What can hang from each mark:
vuro: gemo lafopo legor mumegi zutos
legor: vuro
robimu: gemo mumegi
zutos: robimu zivof
mumegi: robimu vuro zivof
gemo: vuro zivof
zivof: gemo lafopo zutos
semeta: zivof
lafopo: robimu vuro zivof

Each row was made from one small tree. The marks that hang from a mark follow it in brackets, in alphabetical order. Every link used is in the known rows. Write each row's tree.
Known rows:
robimu{mumegi}: [-28  18  15  23  -6 -23 -22  43  15  -8   9  -8   4  32  15   4  -7  31
  -4 -32  11  -3  -1 -27 -11 -17   7 -10 -23 -30 -16   6   8   4  -3  18
   8 -19   2  -7  -8  18  18 -31  17   2  -1   8 -23  29]
lafopo{zivof{gemo{vuro}}}: [ 21 -23   8  -9   0 -32 -54  29  -3  -9 -10  -3  -1  54  68  10  19  62
  -3   1  17 -14  18   2  34 -39  71 -48 -21 -25 -68  15 -39  -3   6  54
  14  -8   4  12 -19   9  18  -6 -20  10 -34  39 -15   9]
vuro{lafopo legor}: [-45 -15  22  30 -26  -1 -17  19 -15 -24  18   3 -12  -4  30  -4  -3 -21
  18  15 -17   7  11 -32  31  -1   8  -1  -5   7   1 -21  -1 -49  -4  26
  20 -40  -7  21 -23  25  -1   5  27 -18 -17 -11   8  37]
zivof{zutos}: [-12  20   0  11  15 -32  -2  31   2 -32  20  -6  11  22   1  16  -4  29
  -7  11   7  -4  -6 -18 -16  -1   7  -2 -34 -19   9  29  14 -11  35   9
   2 -12 -29 -13 -20  16 -38 -17   0  19  24  18   3  -2]
vuro{gemo lafopo legor mumegi zutos}: [-32 -17   8  18 -29  -4   5 -28 -70 -36  43  13 -18 -38 -11 -25 -32 -51
  24  11  -3   1  40 -31  25  30 -28  12 -27  47  -2 -52  45 -24 -19 -14
  10 -20  17  41   9  41  15  17  40 -68 -29 -13   0  37]
zutos{robimu zivof{gemo}}: [ 18  32  -9 -22 -41  61 -63  46  33   9  19  -8   4   8  51 -28 -29  34
  11 -11  17 -26  27 -33  20  -4  42   4 -11  18 -67 -12 -20   8 -29  57
  39  12  13  -2  12  28 -19  15 -14  10 -53   6  -8  22]
zutos{robimu zivof{lafopo}}: [ 13  40 -11   9 -31  40 -28  73  45  17  56 -15  27   1  18  -6 -23  18
  38 -13   7  -9  14 -23  -6 -11  30  20  -2  -1 -34   1 -14 -29  -6  29
  25  10  18   0  28  25 -46  22 -36  20 -42  10 -14  29]
mumegi{robimu}: [  3   6  20  29   5 -20 -11  34  24  -4  25   0  23  25  32  24  -2  43
 -11  -7 -17 -11 -17 -48 -21  33  64 -14  -7 -14   8  38   6   9  -2  39
  12 -34  -4  -8 -20  -7  14 -22 -12 -11 -17  -1 -17  24]
robimu{mumegi{zivof}}: [-22  12  36  16 -23   4 -31  84  34  12  15 -25   4  20  30  11 -26  24
  -2 -15  13  21 -18 -43 -46 -17   8  -5 -14 -15  -1  20  22  11   7  31
  16 -19   0 -21  -9  25  -9 -32  20   1  -3   8 -17  30]
vuro{gemo lafopo mumegi zutos{robimu}}: [-14  17 -12  -7 -33  18  -8  -9 -38 -39  51  11 -15 -19   3 -28 -36 -33
  32 -10   8 -18  39 -33  22  32 -13  25 -17  54 -25 -22  38 -15 -35   2
  28  -9  36  26  18  68 -13  21  -3 -45 -16 -11   5  23]
gemo{zivof{zutos}}: [  1   9  -4 -23  17 -41  -9  31  10 -37  -8  11   6  44 -22  16   2  24
 -22   0  32   2 -34   2 -27 -10  20  -3 -29 -42  33  57   5 -16  41  -7
  19 -20 -45 -12 -31  22 -40 -24   9   7  38  10  20  -1]
zivof{gemo lafopo zutos}: [ 28  11   5 -10  16 -18 -28  20   4   3  -3  34 -13  26   3   0   3  13
  -1 -17  15 -23   3 -12 -12  -1  12  -2 -19 -26  18  -5  22 -16  38   0
  -3   1 -11 -10  -7  22 -25  -1  -1  62  10  24   0  17]
robimu{gemo{vuro{legor zutos} zivof}}: [ 19 -44  42  -7 -27 -56 -19 -16 -22 -37 -27  16   2  17  13   0  20   1
   1  43  35  22  -6 -11  -3 -56  21 -34 -33 -54  28 -10 -53   0  -5 -24
  -7 -14 -53  19 -12  14  11  14   9  -2 -27  -9 -34  26]
zivof{lafopo}: [ 17  10  -4  20  -9 -16 -12  53  14  10  30  10  13  29  -6  10   5  15
  22  -8   5 -17  -5 -27 -15   0  37 -11 -12 -36  11  16  11 -42  11  12
  -2  -8   8 -13  -4  17 -13  -4 -10  25 -11   7  -7  26]
semeta{zivof{lafopo zutos}}: [ 12  27   6  21 -21 -42  17  36  36  -1   8   7  10   7 -28  19  -4   2
  15 -14   2  -1 -17 -19 -34  -1  27   8 -30 -21  49  17  24 -35  64  -3
  22  -3 -34  -4   6  43 -60 -21 -11  23  11  24   0   2]
lafopo{robimu{mumegi} vuro{zutos} zivof}: [-56   1 -18 -20  29 -37  12   4  12 -27  29 -23  13 -18  40  20   4  14
 -40  24  61   9  17  32  20 -47  12 -44 -22  -3 -28  30 -27  17 -33 -10
 -29 -20 -24  44  -2  33  -8 -47 -14   9  -6 -21 -44  12]
mumegi{vuro{legor} zivof{lafopo}}: [  2 -12  33  27 -29  14  -3  52  10   7  33  -8  25 -40  28  23 -15 -23
  30  44  23  20  13 -37 -24   5  38  -8 -11 -11  30  -4   8 -59  -5  -9
  -8 -19 -22   8   8  21 -12   4 -13  -1 -46  -8  -9  52]
lafopo{vuro{legor mumegi{robimu} zutos}}: [-34  -8   1  30  13 -15  33 -24  -3 -23  46  -8   6 -45  19  17 -21   0
  -1  30  18   2  15 -40  -7  43  34 -14 -27  30   6   6   1  16 -29 -45
 -16 -22 -19  40  36   6  32 -10  -5 -55 -42 -18 -24  18]
lafopo{vuro}: [-28  21 -24  12  12  15  -6  41  29  -1  42 -21   2  31  36  20  -9  42
 -18  11   9  -2  10 -25   9  19  45 -28 -34  -1 -17  47  -9 -31 -12   5
   0 -12  -6  -3   0  13  -7 -29 -10  -8 -14   0   1  14]
vuro{gemo legor mumegi zutos{zivof}}: [-15   3  -8  21 -32  12   3   4 -34 -18  62 -15   9 -65 -15 -19 -52 -10
  19  18  12  -3  39 -33   2  17 -16  29 -29  40 -24 -48  35  -5 -16 -16
  15   8   2  40  41  14   1  16  29 -79 -65  -5 -33  40]
legor{vuro{zutos}}: [ 14  16  -2  29 -15 -36   5   3 -28 -28  19 -27  18  -4  -1  13 -14  25
 -16  17  25  21   1 -51  -1  38   9 -23 -19 -10  21  27  13 -27  16   4
  -6  -3   8   3 -36  37 -13  20   0  15  -1 -24 -13  10]
zutos{robimu{gemo} zivof{lafopo{vuro}}}: [ -3  42 -24   4 -23  65 -30  38  61  21  59  -7 -13  -2  51  -1 -28  39
  22 -10  26  -1  39 -33   2 -22  69 -30 -12  10 -27  16 -30 -16 -42  14
  -3  17   7   4  57  22 -35  28 -24  44 -58  -5 -35  23]
mumegi{vuro zivof{gemo zutos{robimu}}}: [ 18  21  19 -40 -24  36 -41  24  21 -25  -2  -2   2 -12  58  -2 -27   7
   3  41  48   0  21 -37 -26   8  35  17 -18  17  -9   8   1   1  -4  18
  23   4 -26 -10  -5  57 -42   4 -36  37 -13   3  14  11]
zivof{zutos{robimu{gemo}}}: [  5  20 -14 -16  -5  -3 -23  -6  13 -27   7  -5   4  23  22  -8 -18  37
   1  -4  27 -13  28 -16  -3 -32  20 -12 -22 -15 -16   6 -14  13  -7  15
  10  14 -29 -16  -8  30 -34  12 -10  41   1  17 -15  -8]
semeta{zivof}: [  0  21   7  17 -41 -21  -3  48  26  -5   7 -10  15  17  -1  16  -9  35
   3  -8  -4 -19 -17 -36 -13   3  53 -11 -30  -5   1  21   7 -29  30  34
  45 -14 -26  -1 -22  37 -23 -35   6 -34 -19  20  -4   8]
robimu{gemo{vuro{mumegi} zivof{zutos}}}: [ 27 -16  -8 -24 -12 -56  -8  -3 -10 -53 -10  14 -21  55   4   1  14  54
  13 -20  32  -9   8  -2 -27 -41  41 -11 -26 -57  -5  33 -23  29  14 -20
   2  -5 -41  -5  15  23 -11  12  12  -7  29  53 -15 -12]
zutos{robimu}: [  0  20 -25   3 -21  11 -25  35  26  -8  31 -19  30  30  31  -8 -21  30
   8   0  15 -20   9 -21  13 -11  27   6 -18  -5 -38  17 -18 -14 -15  33
  29  -2   2  -2 -15  30 -26  -6 -31   1 -20   9  11   8]
semeta{zivof{lafopo{robimu{gemo}} zutos}}: [ 24  16  -8 -20 -36 -29  -2  -2  35 -18   2  20   9  -4  -9   6  -6  16
  14  -9  17 -31  12  24 -27 -35  45 -17 -16 -37  56  -2   6   2  27  -3
  -8  15 -54  -2   6  44 -68  -8  -9  39  10  26 -33  -1]
zivof{gemo{vuro{mumegi}} zutos{robimu}}: [ 31  11 -24 -27 -19   3 -44  -6   5 -44  18  -4   7  34  37 -27   0  30
  19 -14  11 -35  41  -2  14 -17  12  23 -26   0 -69  -4 -32  41  -3   6
  12  26  -6   2  37  35 -17  24 -37   1  -4  48  11 -16]
gemo{vuro}: [ 11  -2  12  26 -15 -17 -21  60  12 -24  24 -19  22  46  34  16  12  44
  11   9  -9  -9   5 -18   7  -9  42 -12 -21 -31 -24  23 -26 -13  10  26
   7 -19  -3   1  -2   5 -10  -3 -32  -3  -9  22   1   5]
robimu{gemo}: [  5  -2   1   9 -24 -11 -27  23   0 -11   1   3  -5  35  24   1  -7  50
  -2  -3  13 -16  14 -40  -8 -19  53 -37 -22 -34  -3   0   4  -8 -11  33
   4  -6  -8 -18 -20  10   7  -5  19  11 -15  17 -32  17]
mumegi{vuro{lafopo}}: [-32  10  32  24 -27   0  -1  37 -18 -55  17  15 -21   4  43  18   9   7
  18  20   3   2  18 -53   8  25  57 -16 -10   4   9  13   8 -40 -17  19
  18 -54   5  10 -30  40   8  -5  -4  -5  -3  -4   8  34]
zivof{gemo{vuro} lafopo zutos}: [ 36   4  18  -3   8 -29 -33  22   3  -7   3  21  -3  44  21  -2  28  18
  14   1  -1 -11  12  -5  -9 -16  17  -4 -22 -40   6   1  -9  -3  37  -3
 -11  -1  -7 -12  19   8 -21  14 -37  62   7  27   3  10]
gemo{vuro{zutos} zivof}: [ 22  -8  39  -5 -15 -61  -3  47  -4 -39 -11   8  19  33  -3  18  22  13
  -2  29  25  16 -37 -10 -14 -22  28  -8 -32 -48  23  36 -37  -9  31  -7
  16 -30 -31   9 -22  34 -13  -7 -25  -6   6   2   1  14]

Write each row's tree:
[ 26  17  14   6 -26  32 -53  65  19  27  17  17  -9   5  26  -6 -10  26
  21 -14   5 -17  16 -33  -5   1  50  -7  -4 -11 -17 -16   9 -20  15  30
  14   1  22 -14  15  14  -8  13   7  32 -43  17 -26  47] : zutos{zivof{gemo lafopo}}
[-14 -12 -44 -30  10  15 -15  13  33   1  33  12  27  11   4  -4  -9 -14
  -3  12  40  -3   2  57  26 -25  45 -15  -7 -32  33  29 -42 -44 -18 -39
 -22  -5 -56  34  15  15 -35  -6 -21 -12 -20 -17   1  29] : gemo{zivof{lafopo{robimu vuro{legor}}}}
[-26 -32  38  35 -43 -40  11  -5 -50 -77  23  -7  -7 -22  18  -4  14 -38
  42  36 -10  13  34 -27  22  -7  -3  18 -17  11 -15 -37 -21  -9  -3 -17
   5 -23   1  43  16  41   5  28   0 -46 -18   3   7  28] : gemo{vuro{lafopo legor mumegi zutos}}
[  6  14  27  -6 -39  33 -49  53  53  39  16   4  -3  15  45  -9 -27  13
  32 -37  38  15  13 -40 -41 -43  17 -13   0 -27  -3  -4   5  14 -34  26
   1  11  10 -20  25  42 -22   8   5  51 -30   5 -44  39] : zutos{robimu{gemo mumegi{zivof{lafopo}}}}
[ 20  18 -20  44  -4 -17   7 -33 -35 -13  48  -2   5 -27  -3   5 -39  34
  -5 -28   2  -1  16 -56 -15  93  25 -16  -6  24  17  28  65  24 -20  -4
  -7  -2  33  21  15  31  31  18  12 -44 -26 -19 -37   7] : legor{vuro{gemo mumegi{robimu} zutos}}
[ 15  20  11 -15 -27 -24 -21   7  17 -17 -28  10  -9  23   0  -1  -6  29
 -10 -11   3 -24 -12 -27  -9   9  38 -10 -37   3  11  -4  20  -5  46  19
  39   0 -35  -6 -18  45 -31 -28  17   8   3  27  -2  -5] : semeta{zivof{gemo zutos}}
[ -5  20  -9 -13  -9  14 -12  41  -1  -7  49 -15   2  -7  -3  -2 -50  14
   3 -14   4  -1  10 -23 -49  26 -12  26 -29  20   1  25  80   5  19   4
  14   4 -10 -16  31  23 -42 -10  18 -45   3  31   8  -3] : vuro{gemo mumegi{zivof{zutos}}}
[  8 -21  37  -5 -37  33 -41  21  -9  -2  -6  -3   2 -31  63  -1 -17  10
   3  45  36   5  22 -48  -5  12  46 -14 -24   7  -3 -26   7 -23 -21  19
  12 -11 -28   6 -17  19  10   0  12 -17 -56  -9  -5  44] : mumegi{vuro{legor} zivof{gemo}}
[-60  -8 -56   3  42 -31  22 -12  -6 -32  52 -25  -4 -16  11  10 -12  26
 -20  14  40  19  37  22  31 -24  23 -18 -33  20 -49  25  -3 -10  -1 -28
 -12   0 -34  39  19   7 -13 -14  13 -38 -18  16 -15 -16] : lafopo{vuro{legor mumegi} zivof{zutos}}
[  3   1  23   4 -14 -35  16   7  -1 -39  28  20  15 -33  10  14  11 -20
  12  30  46  -9  18   0 -21 -18   3  -7 -12 -29  34 -11  -9   1 -23 -38
 -37 -20 -17  29   4  46   0 -18 -33  33   2 -18 -50  49] : zivof{lafopo{robimu{mumegi{vuro{zutos}}}}}
[-29 -21  10   1 -26  -4 -28 -34  -6 -42  12   0   4 -20  54 -14 -11  17
   7  14  40 -13  62  12   6 -46  33 -34 -15 -23  -2 -45 -32  30 -68 -18
 -33 -11 -47  32  -8  15  38  -8  16  -1 -35 -22 -67  43] : lafopo{robimu{gemo mumegi{vuro{legor}}}}
[-43  22 -26 -23  29  -5 -21  -3 -13 -34  33  12 -17  10  28   2 -22  -5
  -7 -11   7  11  29  17  43  -9  -2   3  -1  41 -29  17  21 -23 -10  35
  32 -26   2  30 -11  44 -52   2  -5   9  -1  -3  11   4] : vuro{gemo lafopo{zivof{zutos{robimu}}}}
[-38  -4  -2  21   7 -13  18  -5  -7 -22  35 -19  15 -29  16  14 -15 -17
 -15  62  25  17  16 -24  19   7   3 -23 -41  13  10   2 -17 -35 -12 -38
 -15 -18 -27  33   5  15  -4 -12  -3 -15 -33 -33 -14  26] : lafopo{vuro{legor zutos}}
[ -9  30   3  -1  -8  -3 -31  -4  -3   1  28  -1  16  -1   4 -20 -38 -11
   0 -18  26  -6  10 -16  -2  -2 -48   7 -25  23 -20 -19  15  16 -42  -2
  11  -1   4  19  14  42  -4 -16  -7  -5 -22 -29 -29  34] : vuro{gemo zutos{robimu{mumegi}}}
[  4  23 -27 -42   8 -22 -16  22  25 -36   5   7  25  44  -5  -7 -16  15
  -6  -1  40   2 -26  12  -7 -25  11  23 -15 -21   6  47 -20 -17  17   2
  31  -2 -45  -7 -20  43 -58  -8 -17  14  23   6  26 -10] : gemo{zivof{zutos{robimu}}}
[ -9  10  32  -5 -48  31 -37  31  36  -6   2 -10  -8  -3  73  -2 -29  29
  12  -3  48  21  35 -60 -41 -28  39 -25 -11  -4 -21  -1 -11  24 -59  19
   4  -2 -15 -15  13  50   6  -5  -7  22 -31  -4 -43  34] : zutos{robimu{gemo mumegi{vuro zivof}}}
[ 44  15   5   2 -48  -6 -34  30  25  34 -19  32  -9  22  -2   0  -2  21
  12 -31   1 -33 -11 -31 -11   9  68 -15 -21 -19   7 -12  15 -35  30  26
  36   5   1  -5  -8  47  -6 -13   7  11 -29  23 -15  30] : semeta{zivof{gemo lafopo}}
[ -5  11 -70  -6  -4  26   2  30  29 -10  73 -13  14   0  13  -4 -11  25
  18 -10  25 -40  40  24   5   0  57  -5 -15 -13 -24  32   1 -13 -29 -26
 -30  15   2  14  46  21 -25  -8 -31 -23  -9  18 -10  18] : zivof{lafopo{robimu vuro{mumegi}}}
[-49 -33  29  30  -5 -32 -14  25 -22 -42  18  -1   1  15  56  23  22   1
  18  27  -6  26  19  15  61 -49  36 -27  -3  -5 -37  -3 -47 -35  -5  39
  15 -44  -5  43 -16  18   5  10  -5 -18 -28  13   1  17] : gemo{vuro{lafopo{zivof} legor}}
[  4  14 -30 -18 -42  15  -7   9  60   6  25   2   1   5  27   7 -14  28
   7  -7  19 -29  23  12  -3 -17  89 -52 -17 -17  26  18 -12 -12 -18  -9
  -8  16 -30  14  32  38 -40 -14 -16  14 -26  12 -40  14] : semeta{zivof{lafopo{robimu{gemo} vuro}}}
[ 40   2 -16 -18  -8 -34   0  13 -31  -4  29  42  -1   3 -59  -8 -15 -10
  13 -26  35 -13  -7  -5 -27  21  13  10 -27 -18  28  12  49 -34   1 -36
  10  -2   0  11  21  47  -5  -3  17 -40 -12   4 -18  32] : vuro{gemo{zivof{lafopo}} mumegi zutos}
[-46 -15  -7  33 -37  -4  -2  12 -34 -43  31   2 -12  -5  11 -18 -14 -16
  37  -4 -10 -12  29 -25  25   4  16  16  -4  23 -26 -26  13 -28 -16   7
  21 -19   7  24  -1  29   7  13  35 -56 -21  12   8  23] : vuro{lafopo legor mumegi}
[ 16  -1  19  42 -20 -23  -7  32  14 -32  41 -11  21  36  40  18   5  51
  24 -15 -21 -23   8 -38 -27  22  73   3 -11 -15 -33  29 -14  46 -11  18
   3 -23   4   8  34  -2  31  -3 -28 -43 -25  34 -12   6] : gemo{vuro{mumegi{robimu}}}
[-12   3  18 -18   6 -56 -25   6   5 -32 -34  31 -24  49  -4   3  -6  35
 -21 -41  42  21 -18 -10 -41 -52   8 -30 -27 -54  30  19   8  23   5 -15
   0 -20 -49 -21 -11  22  -5 -22  53  35  40  10 -35  15] : robimu{gemo{zivof{zutos}} mumegi}
[ 38  -2 -20  12 -16 -23 -19 -27  -4 -19  -8  12 -19  35   5   4 -15  81
  -3 -64  27   3  -1 -56 -31  39 102 -45   2 -36  17  53  18  29 -26  11
   6 -13  -2 -14  -8  19  37  25  47 -32 -12  12 -44   3] : legor{vuro{mumegi{robimu{gemo{zivof}}}}}
[  0  31   0  21 -12  -4  18  17  20  29  42  11  -8 -15 -25  20 -25 -15
  -6   8  12   2  -8 -28  -8  35  26 -23 -39  24  44  20  36 -52   0 -31
   6   1 -15  32  46  43 -31 -25 -12 -19 -35 -25 -19  28] : semeta{zivof{lafopo{vuro{gemo zutos}}}}
[  2 -30  35  22 -41  16 -23   3  12  -3  22  -7   0 -25  47   7 -40  27
  23  -2  -2   6  18 -58 -48   8  67 -18  -3   2   3  -7  27  41 -29  18
   0  -6 -22  -5  21   5  23  11  32 -48 -54  12 -41  25] : vuro{legor mumegi{robimu{gemo} zivof}}
[-30  13  33  24 -54  -6  18  48 -29 -56  41   1 -25 -43  10  -1 -12 -12
  32   2   2   9  21 -62  -9  20  17  22  -8  33 -18 -14  30  -6   5  13
  29 -24  30  20   6  53 -17  20  18 -36 -15   6  -2  27] : vuro{lafopo mumegi zutos{zivof}}
[ -1  14 -14 -28  27 -25 -19  16  -6 -17   7  24   2  45 -27   0 -24  16
 -23 -17  23  -1 -23  12 -16   2   2   1 -28 -21  38  40  35 -20  29  -6
  23 -17 -37  -7 -12  20 -36 -26  18 -13  22   5   7   9] : vuro{gemo{zivof{zutos}}}
[-19  17 -35  11 -29  38 -36  -4 -19 -34  49  -4   0  11  37 -17 -43   9
   2 -19  -8  -8  35  13  48  48  15 -17  16  18   8  19  36 -24 -31  39
  -7 -22  22  21 -19  43 -30  31  16 -14   4 -21   6  19] : legor{vuro{gemo lafopo{robimu}}}
[-17   0  35  -6 -31 -23  14  -1 -35 -91  19   9   0 -37  40  15  16 -28
  11  61  31  -9  26 -16   8  12  37  -6  -2   8  28  -3  -6 -21 -20  -4
  -3 -48  -9  31 -39  63 -15  -7 -33   6   7 -26  -5  32] : mumegi{vuro{lafopo{robimu} zutos}}
[ 30   8  14 -27 -23 -39 -16  26  11 -37  -2  -1  35  38   8   8   8  -1
  10  38  39   9 -25  -1   2 -31  21   9 -23 -34  -7  37 -61  -1  -1  -3
  21 -10 -24  14  -8  49 -34   6 -48   7 -12  -2  10   8] : gemo{vuro{zutos{robimu}} zivof}
[ 21  17 -43  24 -14 -10   3 -20 -48 -22  55 -15  -2 -18 -25  -9 -47  29
  -1 -13  14   3  29 -42   3  64  -4  -6 -21  13   0  13  58  -9 -16  -8
   0  20  22  21   3  43   5  21  24 -44 -11  -8 -27   7] : legor{vuro{gemo mumegi zutos}}
[ 37 -33  -8  -8 -42 -32 -27  22   0 -35  -5  12 -10  64  12  -3  13  62
  17 -26  20 -15  15 -18 -17 -37  79 -24 -23 -61 -24  27 -29  16 -12   1
  17   0 -16  -8  12  24  12  11  13 -35  -5  49 -22   5] : robimu{gemo{vuro{mumegi} zivof}}
[ -1 -27  37  39 -11 -17 -12 -34  -3 -25   4  15   2 -21  62  24  -2  31
   3  30  13  -1  34 -62 -13  21  86 -42 -15  -9  20 -14 -13  21 -47   5
 -16 -38 -37  20  -2 -11  56   1   8  -6 -61 -23 -61  49] : mumegi{robimu{gemo} vuro{legor}}
[ 13  22 -16  26  -3 -12 -11 -10 -39  -9  32 -13   7  -7  -8   0 -37  22
 -19   5  17  16   8 -39   5  61 -13 -22 -23   7  25  21  44 -29  -4   5
  -6  -1  17  15 -16  35  -7  15  12  -2 -10 -34 -22  14] : legor{vuro{gemo zutos}}
[-54   8  46  -7 -46  23 -34  70  24 -24  17  -8  -1   2  61   0 -21 -18
  14 -12   3   7  -2  -5 -16 -31   6   5   3   4   6  10  16   7 -10  33
  12 -36   5   3 -16  53 -37 -17  21  -7  20  -1   2  32] : vuro{lafopo{robimu{mumegi{zivof}}}}
[ 10  36 -29  -5  13  -7  -5  28  25  -9  36   3  25  18  -1   1  -3   0
  14  -3  16  -9  10  -1 -10 -17  -4  20 -15 -15   3  16  -5 -26  19  -3
   4   9 -14  -9  14  32 -62   4 -40  56   5  14  14   4] : zivof{lafopo zutos{robimu}}
[ 15  14  49  25 -14   5 -18  79  47  26  24   7  23   5  31  35  -6  13
  14  -5 -15  14 -31 -52 -61  36  62  -3   7 -19  46  40  39  -7  18  36
   1 -26   6 -21  11   4 -18  -8 -22  18 -30   4  -7  31] : mumegi{robimu zivof{lafopo}}
